Each row comes from the steps of one path. Every step used is in the known rows, and no mark comes twice. Write the path behind each row, first mark first.
In the rows, zero is written as 128.
Known rows:
H W: [123 105 131 130 116 113  70 177 129 117  99  99 106 112 170 118 159 168
 151 124 159 107 114]
P W H G J: [114 116 146 105 123 132  83 135 121  78 138 103  97 122 181 146 134 193
 144 143 153 114 131]
X P W H G J: [ 77 114  83  78 132 131  60 155 115  82 139  99  92 129 180 156 134 178
 141 124 160  98 133]
H X P W: [109  90  57  87 133 118  59 149 114 107 133  80 130  99 160 150 141 147
 153 132 148  89 117]
X P W H G J S: [ 70 112  82  77 130 139  62 164 124  94 141  97  71 113 171 160 136 190
 135 128 151  96 126]
Z J G H X: [109 103 161 116 132  96  78 164 127 146  77  89 125 139 171 158 126 180
 133 172 164 125 116]
X P W H: [ 87 105  75  97 136 134  58 146 122  93 127 102  98 129 174 148 146 172
 137 111 165 111 130]
X P W: [ 64  97  86  97 134 129  53 163 124 104 122 100  86 115 169 142 153 154
 147 108 153 106 124]
D S H G J Z: [ 92 118 121 102 116 144  95 148 132 113 130 106 116  83 140 149 131 188
 107 176 166  89 113]
W H G: [137 132 140 133 119 128  90 130 120  92 138 105 144 158 162 151 128 174
 126 164 168 114 129]
D S J: [ 90 100 200 140 120 146  92 187 130 122 127  97 110  95 133 137 142 185
 116 123 155 115 101]
D S H W P X: [124 102  73  88 114 133  83 169 137 113  79  96 133  96 153 135 143 202
 127 132 162  84 117]
J G H X P: [113 106 117 101 141 118  68 165 125 141 114  88 114 139 165 166 138 175
 151 173 174 117 116]
X P W H G J S D: [ 56 120  53  68 129 139  51 161 129  90 137  98  70 103 172 164 135 180
 136 112 148 100 124]
Z J S H W: [ 96 104 120 130 112 108  79 172 146 139  78 101  91  96 149 137 136 192
 104 145 149 107 113]
P W H G: [123 113 142 116 124 131  82 126 124  85 136 100 111 130 176 146 139 185
 148 142 159 117 130]
X P: [ 69 108  86 112 130 125  58 171 121 113 119 105 108 132 156 144 148 141
 130 122 158 105 121]
G H W P: [122 114  95 100 123 125  70 158 129 119  73 115 118 148 187 131 154 174
 150 108 174 120 119]
G H X P W: [115  97  73  80 135 137  70 125 117 117 120  96 134 119 172 154 140 162
 148 132 161 114 125]
D S J G H: [ 92 102 217 130 130 144  91 194 135 139 120  93  97 109 142 151 141 207
 125 144 170 126 102]
D S J G H X P: [ 96  96 161 103 136 139  80 193 126 137 129  79 113 104 141 163 134 199
 129 143 172 107 102]
X P W H G J Z: [ 70 113  67  80 140 126  59 141 120  84 128 100  96 129 182 158 134 174
 136 141 166  98 126]
D S H G J: [101 119 138 100 108 148  96 162 127 110 141 105 112  84 137 147 131 192
 111 159 160  87 120]
X P W H G: [ 87 111  77  90 133 130  59 146 119  89 137  95 105 137 174 155 139 170
 144 124 165 101 131]

Write each row's path:
[149 100 112 114 129 130  81 117 121  90 130  93 127 109 171 143 141 184
 145 138 154 116 125]
P W H X
[103  96 164 100 131 127  81 207 137 129  76  83 114 125 162 151 137 220
 142 133 167 107 103]
D S J G H W P X
[ 90  94 160 119 147 110  68 179 130 118 128  83  95 138 160 163 129 187
 146 147 174 123 110]
S J G H X P W
[111 109 128 122 113 153  94 153 134 123 125 109 116  82 131 137 146 186
 106 143 164 104 116]
D S H
[126 135 147 117 117 129  90 140 116  83 140 109 127 148 169 152 121 186
 123 165 161 111 130]
W H G J
[102 106 172 119 129  95  72 181 133 148  64  93 103 142 182 146 136 192
 139 154 171 127 118]
Z J G H W
[106 115 130 107 131 128  82 121 126  80 127 105 102 122 184 148 134 189
 140 160 159 114 125]
P W H G J Z
[ 84 126 166 110 112 119  85 172 117  97 138 106 106 127 163 147 126 158
 139 165 143  97 121]
H G J
[117  95  68  82 122 149  80 147 125 116 138  88 124  64 137 149 140 185
 123 137 162  82 118]
D S H X P W
[ 54 122 124 106 114 140  72 186 141 115 113 116  53  71 151 143 143 172
 119 128 120 119 105]
G J S D
[ 90  96 126  90 139  98  63 166 125 140  83  82 108 132 180 164 128 183
 143 154 165 117 121]
Z J G H X P W
[ 71 114 137 123 131 120  81 153 129 105 100 120  95 108 168 135 141 160
 118 168 148 118 107]
G J Z
[126 105 115 111 110 144  88 166 135 124 116 100 111  75 142 128 151 198
 119 134 170  94 115]
D S H W
[129 110  40 107 118 101  71 155 139  94  70 107 134 135 166 130 138 180
 132 139 167  90 126]
S H W P X
[120 102  71  97 121  97  62 184 130 102  48  95 133 144 186 126 149 173
 161 118 150  92 115]
H W P X
[125 106 138 125 128 137  81 126 128  90 122 107 103 120 175 136 148 188
 140 127 157 130 128]
P W H
[118 112  85 112 119 104  59 191 128 109  74 104 109 135 179 122 158 162
 155 102 164  95 111]
H W P
[109  99 115  91 144 121  65 161 127 135 116  84 101 128 173 165 141 183
 162 165 171 117 118]
J G H X P W
[111 102 195 146 139 109  83 177 132 124 123  90 113 144 150 157 127 184
 136 165 172 132 106]
S J G H X
[ 93 128 100 120 118 114  88 130 133  92 131 117 116 121 150 149 121 164
 109 193 168  96 124]
S H G J Z
[ 92 122 116  94 120 141  74 141 135  86 135 102  75  96 173 154 135 195
 141 131 140 115 122]
P W H G J S D
[129 107 150 117 136 118  80 158 129 142 111  91 119 135 163 159 139 179
 152 183 170 126 114]
J G H X
